Each row was made from one small tree. The marks that hang from a mark follow it in brackets, in alphabetical order. Every link used is in the known rows. Write each row's tree.
Known rows
nado{mikid{betod} vube{mika}}: -0.80  -1.18  -0.56  +2.88  +2.97  -0.13  -2.12  +2.85  -0.64  -1.85  +0.07  -4.08  -1.22  +2.08  +0.35  -2.11  +0.92  +0.65  -0.77  -3.04  -1.13  -2.17  +0.03
vube{mika{gema{fefo}}}: -0.42  +0.18  -1.77  +3.43  +0.33  +1.63  -1.71  +3.11  +0.49  -1.74  +2.19  -3.66  -2.02  +2.94  +2.86  -1.53  -1.40  +0.54  -1.24  -0.13  -0.46  -1.72  +0.94
vube{fefo nado{gema mikid}}: -3.70  +0.47  +0.53  +3.60  +3.71  +0.92  -0.98  +2.77  +0.39  -0.13  -0.30  -1.28  -0.88  +0.53  +0.25  -1.60  +1.53  +0.96  -0.22  -1.60  +2.87  -2.09  +2.75
betod{gema{fefo}}: -1.02  -0.72  +0.12  +1.41  +0.37  +0.99  -2.03  +2.28  +0.12  -1.84  +0.24  -1.96  -2.14  +2.37  +1.73  -1.84  +0.12  +1.88  -1.60  -0.94  -0.52  -0.82  +2.28
mikid{betod{vube{nado}} fefo mika}: +0.21  -0.04  -1.32  +0.40  +0.62  -1.08  -1.65  +1.78  -0.27  -0.35  +0.68  -1.36  +1.79  +3.95  -0.46  -0.87  -0.66  +1.73  -0.55  -1.90  +0.42  +0.06  +1.36
gema{fefo}: -0.81  +0.24  -1.15  +1.68  +1.24  +0.76  -2.04  +1.74  -0.04  -0.66  +0.00  -0.51  -1.75  +2.22  +2.55  -1.51  +0.42  +1.68  -1.48  +0.50  -0.42  -1.32  +1.18
mikid{fefo mika{gema}}: +0.38  -0.24  -0.16  +1.13  +0.15  -0.10  -1.39  +1.78  -0.99  -1.66  +0.70  -2.61  -0.21  +5.06  +2.21  -1.80  -0.95  +0.72  -1.25  +0.25  +0.64  +0.92  +1.12
mikid{betod{gema} fefo}: -0.46  -0.84  +0.56  +0.20  +1.19  -0.65  -1.50  +1.76  -1.25  -2.18  -1.24  -2.14  -0.42  +3.55  +0.84  -2.32  -0.43  +2.13  -1.92  -2.11  -0.39  -0.55  +1.73
nado{gema{fefo} mikid{betod} vube}: -0.89  -0.80  -0.23  +2.63  +4.34  -0.77  -3.09  +2.27  -0.26  -0.89  +0.48  -1.32  -1.73  +0.90  +1.64  -3.32  +3.00  +2.46  -0.60  -1.98  -0.40  -3.32  +1.39
mikid{betod{vube} mika}: -0.34  -1.73  -0.59  -0.36  +0.34  -0.33  -0.76  +2.95  -1.45  -0.78  +1.45  -1.19  +0.78  +3.03  +1.02  -0.34  +0.93  +0.70  -0.81  -1.10  -0.98  +0.41  +0.80
nado{mikid{mika} vube}: -1.25  -1.36  +0.77  +1.18  +2.00  +0.06  -2.47  +2.00  -0.67  -1.94  -0.02  -2.85  -1.37  +2.57  +0.39  -1.60  +1.80  +0.89  -0.28  -1.13  -0.31  +0.06  +0.48
nado{gema{fefo} mikid vube{mika}}: -1.83  -0.48  -2.07  +4.62  +3.48  +0.19  -3.30  +2.80  +1.31  -1.54  +1.57  -2.89  -2.11  +1.00  +1.02  -3.65  +0.97  +1.51  +0.16  -1.74  -0.05  -3.89  +1.06
betod{gema}: -1.94  -0.93  +0.76  +0.56  +0.63  +1.25  -0.91  +2.37  -0.79  -2.19  -0.21  -2.52  -1.80  +2.48  +0.80  -1.15  +0.33  +0.89  -1.79  -0.74  +0.15  -0.13  +1.92
betod{gema vube{fefo mika nado}}: -2.37  +0.44  -1.96  +3.16  +0.60  +1.01  -1.07  +3.94  +2.47  -1.65  +1.98  -4.71  -1.53  +2.05  -1.26  -0.36  -1.37  +0.38  -0.55  -2.48  +1.06  -0.21  +2.78
mikid{betod{gema vube{nado}} fefo}: -0.39  -0.47  -0.47  +0.42  +2.04  -0.42  -1.40  +1.41  -0.18  -0.97  -0.06  -2.88  +0.12  +3.02  -0.73  -0.60  -0.81  +1.99  -1.41  -2.76  +0.75  -0.22  +2.13
betod{vube{fefo nado}}: -1.56  +1.38  -1.73  +2.07  +2.04  +0.33  -1.02  +2.11  +1.47  +0.23  +1.22  -2.50  -1.12  +1.85  -0.24  +0.06  +0.23  +0.24  -0.85  -0.53  +1.49  -0.21  +1.85
betod{gema{fefo} vube{mika nado}}: -1.27  -0.05  -2.76  +2.72  +0.32  +1.46  -2.31  +3.30  +2.03  -1.34  +2.16  -3.37  -1.49  +1.94  -0.32  -0.23  -1.85  +1.24  -0.68  -2.03  +0.55  -1.54  +2.24
vube{fefo mika{gema}}: -1.53  +0.84  -1.16  +4.22  +0.62  +1.16  -0.60  +3.90  +0.56  -1.51  +2.03  -4.55  -2.05  +3.07  +1.99  -1.47  -0.71  -0.96  -1.29  -0.52  +0.25  -0.80  +1.68
nado{gema mikid vube{fefo mika}}: -2.75  -0.02  -1.57  +4.83  +3.53  +0.03  -1.58  +3.55  +1.78  -1.80  +1.43  -3.74  -2.49  +0.89  +0.43  -3.36  +1.47  -0.13  +0.03  -1.96  +0.78  -2.46  +1.42
mikid{betod}: -1.15  -0.72  +0.27  +0.47  +1.39  +0.30  -0.96  +2.16  -1.69  -0.74  -0.61  -1.22  -0.17  +2.53  +1.86  -1.03  +0.88  +0.91  -1.86  -1.01  -0.58  -1.12  +0.98

Which tree is each row?
-1.90  +0.61  -2.35  +2.40  +2.80  +0.76  -2.11  +2.01  +1.39  +0.22  +2.03  -0.58  -0.32  +0.74  +1.04  -1.17  +0.41  +1.69  -0.50  -0.30  +1.72  -2.31  +2.12 => betod{vube{nado{gema{fefo}}}}
+0.24  -0.56  -0.05  +0.37  -0.17  -0.87  -1.62  +2.23  -1.33  -1.17  -0.37  -0.66  +1.11  +4.31  +1.30  -2.60  -0.52  +1.74  -1.17  -1.26  -0.66  -0.04  +0.94 => mikid{betod fefo mika}
-0.64  -1.02  -2.66  +1.94  +0.48  +0.10  -2.04  +3.26  +1.60  -1.75  +2.23  -3.21  -2.25  +2.02  +1.25  -1.71  -1.21  +0.96  -0.79  -1.31  -1.09  -1.39  +1.55 => betod{gema{fefo} vube{mika}}
-0.19  +0.91  -2.85  +3.78  +1.13  +1.25  -2.68  +2.66  +1.01  -2.07  +2.95  -5.55  -2.66  +3.38  +2.09  -1.73  -0.52  +0.37  -1.04  -0.51  -0.88  -1.51  +0.80 => nado{vube{mika{gema{fefo}}}}
-0.36  +0.08  -2.87  +3.35  +1.10  +0.09  -0.48  +3.47  +1.04  -1.36  +3.24  -4.17  -1.56  +2.45  +1.79  -1.11  -1.18  -1.36  -0.92  -0.37  +0.06  -0.14  +1.10 => betod{vube{fefo mika{gema}}}
-0.23  -1.32  -1.44  +0.73  +1.30  -0.31  -1.78  +1.99  +0.68  -1.35  +1.27  -1.83  -2.31  +1.73  +1.64  -1.42  +0.46  +1.67  -1.20  -0.56  -0.33  -0.56  +1.68 => betod{gema{fefo} vube}
+0.87  -0.99  -2.87  +2.51  +1.21  -0.18  -1.65  +3.20  +0.07  -0.76  +3.24  -3.57  -0.63  +2.59  +2.84  -1.34  -0.99  +0.75  -1.09  -0.78  -1.41  -1.79  +1.14 => mikid{betod{vube{mika{gema{fefo}}}}}
-0.66  -0.52  +0.36  +1.07  +0.50  +0.40  -2.20  +2.88  -0.65  -1.54  +0.07  -1.76  -1.31  +2.53  +1.79  -1.87  +0.83  +2.35  -2.00  -1.64  -1.08  -1.64  +2.60 => mikid{betod{gema{fefo}}}
-0.73  -3.33  -0.36  +1.18  +1.97  -0.62  -1.22  +3.94  -0.32  -2.03  +0.61  -3.74  -0.74  +1.19  +0.08  -1.46  -0.57  +0.56  -1.08  -3.56  -1.01  -1.65  +1.19 => nado{mikid{betod{gema vube{mika}}}}
-1.38  -2.70  +2.26  +0.27  +2.59  -0.06  -1.07  +2.88  -1.75  -1.87  -1.42  -2.04  -0.96  +1.79  +0.92  -1.74  +1.18  +1.62  -1.91  -3.03  -0.46  -1.22  +2.07 => nado{mikid{betod{gema}}}
-0.96  +1.38  -1.84  +4.55  +1.33  +0.92  -1.54  +3.27  +1.15  -2.34  +2.79  -6.27  -2.65  +3.28  +1.17  -1.56  +0.31  -1.04  -0.91  -1.27  -0.03  -0.29  +1.31 => nado{vube{fefo mika{gema}}}
-0.61  -1.45  -2.58  +1.42  +1.39  +0.02  -0.54  +3.43  -0.81  -1.09  +1.47  -2.27  +0.20  +2.19  +1.16  -0.97  -0.69  +0.01  -1.03  -1.80  -1.33  -1.37  +0.42 => mikid{betod{vube{mika}}}
-1.39  -0.31  -2.43  +2.18  +1.29  +1.13  -1.13  +3.38  +0.34  -0.54  +1.63  -3.18  +0.88  +2.27  -0.19  +0.24  -1.19  +0.96  -0.94  -2.74  +0.14  -1.89  +0.82 => mikid{betod{vube{mika nado}}}
-3.88  +0.43  -0.90  +4.99  +2.63  +1.21  -1.18  +4.32  +1.60  -0.92  +0.65  -2.43  -0.82  +0.58  -0.08  -2.04  +0.13  +0.46  +0.00  -2.24  +2.57  -3.03  +2.45 => vube{fefo mika nado{gema mikid}}
-1.14  +1.09  -2.45  +4.04  +1.43  +1.39  -0.54  +3.52  +1.79  -0.84  +3.04  -5.19  -1.24  +2.63  +0.39  +0.13  -1.53  -0.97  -0.63  -1.00  +1.58  -0.48  +1.97 => betod{vube{fefo mika{gema} nado}}
-1.61  -0.40  +1.82  +2.26  +1.45  +0.19  -1.59  +3.97  -0.24  -0.77  -0.25  -1.28  +0.35  +2.35  -0.47  -0.92  +1.20  +1.61  -0.32  -2.66  +0.70  -0.69  +2.69 => vube{fefo nado{mikid{betod mika}}}
-0.66  +0.05  -2.74  +2.75  +1.10  -0.76  -0.57  +3.86  +0.67  -0.64  +1.74  -2.61  -0.35  +1.98  +0.93  -1.36  +0.02  -0.18  -0.64  -1.70  -1.10  -1.20  +1.34 => mikid{betod{vube{fefo mika}}}
-2.68  -0.24  -0.08  +2.93  +3.44  +1.09  -2.32  +2.25  +0.60  -0.15  +0.03  -0.18  -1.09  +0.49  +0.98  -2.02  +0.84  +2.55  -0.43  -1.32  +2.32  -3.42  +2.42 => vube{nado{gema{fefo} mikid}}
+0.61  -1.61  -0.71  -0.34  +1.74  -1.86  -1.23  +1.74  -1.08  -1.35  -0.10  -2.18  -0.18  +3.16  +0.79  -2.04  -0.66  +1.71  -1.82  -2.07  -0.56  +0.11  +1.47 => mikid{betod{gema vube} fefo}
-1.89  -1.35  -0.51  +2.51  +3.80  -0.06  -1.95  +1.93  -0.10  -0.52  -0.11  +0.16  -1.76  +0.60  +2.45  -2.98  +1.25  +2.13  -0.52  -0.28  +0.51  -3.27  +1.60 => nado{gema{fefo} mikid}
+1.03  -0.74  +0.17  +1.70  +2.47  -1.07  -2.40  +1.20  -0.70  -2.25  +0.30  -4.30  -1.28  +4.23  +0.91  -2.83  +0.61  +0.77  -0.64  -0.86  +0.54  +0.59  +0.55 => nado{mikid{fefo mika{gema}} vube}
-1.18  -0.35  -0.93  +3.97  +1.99  +1.83  -2.35  +3.07  +1.00  -1.02  +1.39  -3.73  -1.58  +2.26  +1.55  -0.88  -1.53  +0.88  -0.73  -1.45  +1.29  -2.68  +1.28 => vube{mika{gema{fefo}} nado{mikid}}
-0.41  -2.01  +0.41  +1.32  +2.28  +0.89  -1.06  +2.43  -0.33  -0.35  +1.49  -3.28  -0.42  +2.63  +0.63  +0.50  +0.17  -0.15  -0.49  -1.06  +1.80  +0.35  +1.23 => betod{vube{nado{mikid{mika{gema}}}}}
-1.25  -0.03  -0.72  +3.67  +2.81  -0.62  -2.03  +3.40  +0.69  -1.59  +0.44  -4.31  -1.62  +1.79  -0.07  -2.74  +1.05  +0.37  -0.59  -3.26  -1.06  -1.91  +0.93 => nado{mikid{betod} vube{fefo mika}}
-2.32  +0.39  -3.65  +3.81  +1.84  +1.31  -1.95  +3.16  +2.17  -0.39  +2.81  -1.73  -0.44  +1.02  +0.46  -1.27  -1.35  +1.33  -0.08  -0.84  +1.33  -3.26  +1.84 => betod{vube{mika nado{gema{fefo}}}}
-3.05  -1.82  +0.92  +2.34  +1.76  +1.51  -1.41  +4.07  -0.41  -2.15  -0.59  -4.04  +0.02  +1.73  -1.21  -0.65  -0.90  +1.47  -1.08  -4.40  +0.44  -2.42  +2.37 => vube{mika nado{mikid{betod{gema}}}}
-2.23  -0.95  -0.24  +2.19  +3.93  +0.18  -1.54  +1.49  -0.42  -1.47  -0.07  -2.33  -1.71  +0.86  +0.83  -2.55  +2.45  +0.98  -0.59  -0.86  +1.02  -2.10  +0.81 => nado{gema mikid vube}
+0.08  -1.90  +1.32  +1.32  +2.16  -0.19  -2.20  +2.69  -1.95  -1.99  +1.32  -4.38  -0.70  +3.37  +1.12  -1.50  +2.31  +0.58  -0.85  -2.20  -0.59  -0.04  +1.21 => nado{mikid{betod mika{gema}} vube}
-2.82  +1.79  -1.70  +4.03  +0.60  +1.70  -1.14  +3.87  +1.83  -1.06  +0.83  -3.47  -0.90  +2.47  -0.33  -0.59  -0.97  +0.28  -0.79  -1.76  +1.11  -1.36  +2.15 => vube{fefo mika nado}
+0.68  -2.08  -0.32  +0.03  +0.53  -0.08  -0.84  +3.15  -1.96  -0.94  +2.50  -2.83  +0.44  +3.49  +2.08  -0.31  +0.95  -0.17  -1.06  -0.86  -0.67  +0.54  +1.15 => mikid{betod{vube} mika{gema}}
-2.25  +0.17  -0.21  +3.71  +4.43  -0.50  -1.75  +2.28  +0.72  -1.15  +0.36  -2.70  -2.53  +0.82  +0.62  -3.05  +3.01  +0.95  -0.18  -1.19  +1.10  -1.61  +1.72 => nado{gema mikid vube{fefo}}
+1.89  -1.60  -1.00  +0.13  +0.84  -1.62  -1.23  +1.93  -1.52  -0.77  +1.92  -2.57  +0.81  +4.40  +2.17  -1.57  -0.32  +0.54  -1.08  -0.58  -0.44  +0.71  +0.96 => mikid{betod{vube} fefo mika{gema}}
-2.55  -0.62  -2.22  +2.09  +0.77  +1.53  -1.28  +3.50  +1.10  -1.74  +1.81  -4.38  -0.65  +2.14  -1.03  +0.25  -1.63  +0.33  -0.98  -2.47  +0.73  -0.66  +1.88 => betod{gema vube{mika nado}}
-2.38  +0.57  -1.30  +3.11  +0.63  +2.92  -0.78  +3.15  +0.19  -1.53  +1.58  -5.05  -0.75  +3.17  +0.94  +0.21  -1.59  -0.02  -1.39  -1.01  +1.39  -1.26  +1.35 => vube{mika{gema} nado}
-1.92  -0.70  -0.56  +0.82  +1.44  +1.39  -1.04  +2.03  +0.44  -1.50  +0.55  -3.39  -0.78  +2.16  -0.78  +0.47  -0.27  +0.89  -1.34  -1.36  +1.37  +0.22  +1.97 => betod{gema vube{nado}}
